What can hang from each mark
mokora: bive vobu vonapon zozuv
vonapon: mokora
sesuna: ritalol
bive: mokora
ritalol: vuni
zozuv: mokora
vobu: mokora
vuni: giges
fired: giges
giges: vonapon

Each row was made from one small tree. The marks that hang from a mark follow it in brackets, in alphabetical order. Every link used is in the known rows. Write each row's tree.
Known rows
vobu{mokora{bive}}: [ 2.561 -0.561 -0.035 -1.606  0.319 -3.657 -1.098 -0.332 -1.061 -0.851
 -0.170  0.906 -0.486  0.087 -1.823  0.940 -1.190  0.456 -1.389]
vuni{giges{vonapon{mokora{zozuv}}}}: [-2.058  0.366 -1.654  1.627  1.111 -0.929  0.648  0.058 -0.064  0.504
 -2.750  0.777 -1.564 -3.120  1.556 -1.555 -0.174 -5.255 -1.157]
sesuna{ritalol{vuni{giges{vonapon{mokora}}}}}: [-0.604 -0.488 -1.337  1.251 -4.438 -0.392  0.360 -2.893 -0.423  0.496
 -2.175  1.148 -2.725 -3.307 -1.805 -4.312  0.454 -6.493  0.524]
giges{vonapon{mokora{bive zozuv}}}: [-0.372 -0.376 -1.557  0.445  3.656 -1.928 -1.806  1.403 -0.090 -1.716
 -2.197 -0.286  1.228 -2.722  2.819  0.609  0.300 -2.954 -0.715]
fired{giges}: [ 2.603  2.023 -0.441 -1.692 -1.187  2.534  5.673  1.818 -2.218 -1.401
  2.124  2.912 -2.037 -1.596 -1.768  0.465 -0.837 -0.657 -3.894]
vobu{mokora{bive vonapon zozuv}}: [ 0.387 -2.391  0.703  0.597  1.000 -1.336 -3.987  1.297  0.347  0.807
 -2.759  0.712  1.238  0.719  1.281 -0.760 -0.435  1.982 -0.323]
fired{giges{vonapon{mokora}}}: [-0.460  1.361 -0.614  1.286 -0.281  1.511  3.599 -0.750 -3.342 -2.369
  0.565  1.940 -0.587 -2.634 -0.962  0.275  1.440 -5.236 -2.275]
bive{mokora{vobu vonapon zozuv}}: [-2.912 -0.087  1.728 -1.042 -1.068  1.598 -3.604  0.509  1.376  1.130
 -1.105 -0.809  2.411  3.534  1.534 -0.928 -1.613  2.197  2.356]
bive{mokora}: [ 2.516  2.868  0.252 -3.485 -1.914 -2.313  1.938  0.214 -1.172 -2.448
 -0.283  0.373 -0.314  1.452 -1.431  1.931 -2.938 -0.795 -0.482]
ritalol{vuni{giges{vonapon{mokora}}}}: [ 2.059  0.173 -0.021  2.318 -2.722  1.440  3.672 -2.622  0.694  1.804
 -1.349  0.216 -3.704 -1.767 -2.083 -2.694  0.865 -5.406 -1.731]
ritalol{vuni{giges{vonapon}}}: [ 4.442  1.315 -0.599  1.239 -4.188  3.924  6.367 -2.270  1.220  2.102
 -0.198 -0.158 -4.708 -0.860 -2.289 -2.822 -0.455 -3.945 -3.100]
sesuna{ritalol}: [ 1.571  0.397 -1.903 -2.850 -1.845 -0.783  0.442  1.667 -1.659 -3.831
  0.939  2.257  0.635 -1.395 -0.773  0.400 -2.025 -0.378  0.558]
zozuv{mokora{bive vobu}}: [-0.675  1.612  0.250 -1.380  1.144 -2.189  0.176 -1.747  0.963  0.872
  3.578 -0.908 -1.115  1.206 -0.628  1.630  1.152  4.065  0.363]
zozuv{mokora{bive}}: [ 1.967  2.940 -0.745 -1.891  1.125 -3.436  2.780 -0.636 -0.122 -1.108
  2.020  0.004 -2.456 -0.469 -0.490  2.714  0.749  2.436 -1.697]
giges{vonapon{mokora}}: [ 1.167  0.462 -1.051  0.936  0.672 -0.547  1.115 -0.332 -1.493 -2.877
  0.174  0.352  1.093 -0.922 -0.704  1.226  0.286 -4.092 -0.275]
giges{vonapon}: [ 3.467  1.877 -1.827 -0.225 -0.365  2.664  3.789 -0.218 -0.831 -2.817
  1.284 -0.218  0.547  0.112 -1.068  1.469 -0.724 -2.098 -1.216]
mokora{bive vobu vonapon zozuv}: [-1.305 -2.460  0.682  0.390  1.860  2.161 -2.702  2.426  1.729  1.715
  0.302 -1.515  2.450  1.327  2.239 -0.070  0.435  4.915  2.148]
mokora{vobu}: [ 1.029  0.018 -0.040 -1.714 -0.098  1.232  1.019  1.186  0.614 -0.391
  3.356  0.256  0.620  1.745 -1.592  0.812 -0.723  2.241  0.078]

Write each row's tree
[ 0.966 -0.675 -0.760 -2.432  2.082 -3.172 -3.477  1.553  0.325  0.050
 -2.104  2.043 -0.619 -0.897  1.087 -0.117 -1.937 -0.074 -2.832]
vobu{mokora{bive zozuv}}
[-1.741 -0.298  1.480  1.090  0.011 -0.103 -0.103 -2.295  0.937  1.695
  2.663 -2.248  0.358  2.484 -0.416  1.258  2.867  6.016  2.838]
zozuv{mokora{bive vobu vonapon}}
[-2.279  1.718  0.385 -3.475 -0.373 -0.665 -3.097  1.070  1.245  0.144
 -0.397  0.659  0.742  2.055  1.461  0.227 -2.867  0.089  0.149]
bive{mokora{vobu zozuv}}
[ 0.136 -2.011  0.267  0.292 -0.449  0.761 -3.602  1.081  0.356  0.370
 -2.333  2.326  0.553  1.423  0.883 -1.165 -0.890  0.308 -1.188]
vobu{mokora{vonapon zozuv}}
[-2.877 -1.758  0.352  2.141 -0.052  0.777 -2.048 -1.737  3.536  4.926
 -2.141 -1.623 -2.754 -2.123  1.555 -4.332  1.043 -3.045 -0.291]
ritalol{vuni{giges{vonapon{mokora{bive vobu zozuv}}}}}
[-3.344  0.141  0.436  1.689  0.890  1.135 -0.365 -1.971 -2.406  0.109
  1.685 -0.825  1.117 -1.880 -0.468 -0.143  2.307 -2.093  0.777]
fired{giges{vonapon{mokora{bive vobu}}}}
[-1.643 -2.119  0.902 -0.390  2.654 -2.939 -2.314  0.885 -0.089 -0.052
  1.575 -1.057  1.575 -0.105 -0.588  0.903  0.867  1.856  2.294]
vonapon{mokora{bive vobu}}
[-1.329 -1.989  0.435  0.371  0.507  4.058 -2.085  2.682  1.788  1.173
  0.589  0.159  1.657  2.183  1.483 -0.640  0.088  3.614  1.128]
mokora{vobu vonapon zozuv}
[-2.188 -0.290 -1.763  1.371  2.466 -2.680  0.285  0.218  0.230  1.328
 -3.453 -1.000 -1.488 -3.876  2.256 -0.730  0.430 -3.746 -0.467]
vuni{giges{vonapon{mokora{bive zozuv}}}}
[-0.194  0.948  1.025 -1.436 -1.094  0.440 -1.008  1.738  0.115 -0.725
 -2.648  0.363  0.822  1.828  1.857  0.537 -2.302  0.719  0.222]
bive{mokora{vonapon zozuv}}
[ 1.874 -2.146  1.261  1.001 -0.306 -1.607 -1.630 -0.541 -1.083  0.017
 -1.011 -0.464  1.030  1.698 -1.550  0.384  0.005  2.358  1.159]
vobu{mokora{bive vonapon}}
[ 0.256 -2.182  1.515  0.827  0.417  1.643  0.099  0.595  0.509  1.445
  2.130 -2.822  2.536  2.319 -0.703  0.583  1.103  5.509  3.204]
mokora{bive vobu vonapon}
[ 1.266 -0.256 -1.034  1.047  2.493 -2.077  0.091 -0.128 -1.568 -2.557
 -0.225 -1.504  1.258 -1.902 -0.023  1.843  0.980 -2.543  0.597]
giges{vonapon{mokora{bive}}}
[ 1.746 -1.196 -0.283 -0.107  2.197  0.996  0.442  3.712  0.905  0.087
 -1.276 -0.747  1.005 -0.302  2.284  0.462 -0.129  3.587  0.237]
mokora{bive vonapon zozuv}
[-1.202  0.226  2.488 -0.657 -2.597  0.994 -1.202 -1.587 -0.406  0.456
  0.709 -1.965  2.422  4.309 -1.339  0.128 -0.969  2.857  3.384]
bive{mokora{vobu vonapon}}
[ 1.296  0.894  0.725  1.000  0.229 -1.081  2.252 -1.065  0.057  0.052
  1.010 -1.171 -0.662  0.952 -0.269  2.074  2.101  4.510  0.767]
zozuv{mokora{bive vonapon}}
[-2.001  0.126  1.567  1.213 -1.332  1.567  0.570 -2.403  0.926  1.403
  3.353 -0.293  0.076  3.388 -1.161  0.446  2.280  4.710  1.761]
zozuv{mokora{vobu vonapon}}
[-4.890  0.236 -0.572  0.829  1.321  2.922 -1.630  0.288 -0.749  0.194
  0.323  1.900  0.728 -2.021  1.758 -1.757  1.083 -4.197 -1.349]
fired{giges{vonapon{mokora{vobu zozuv}}}}
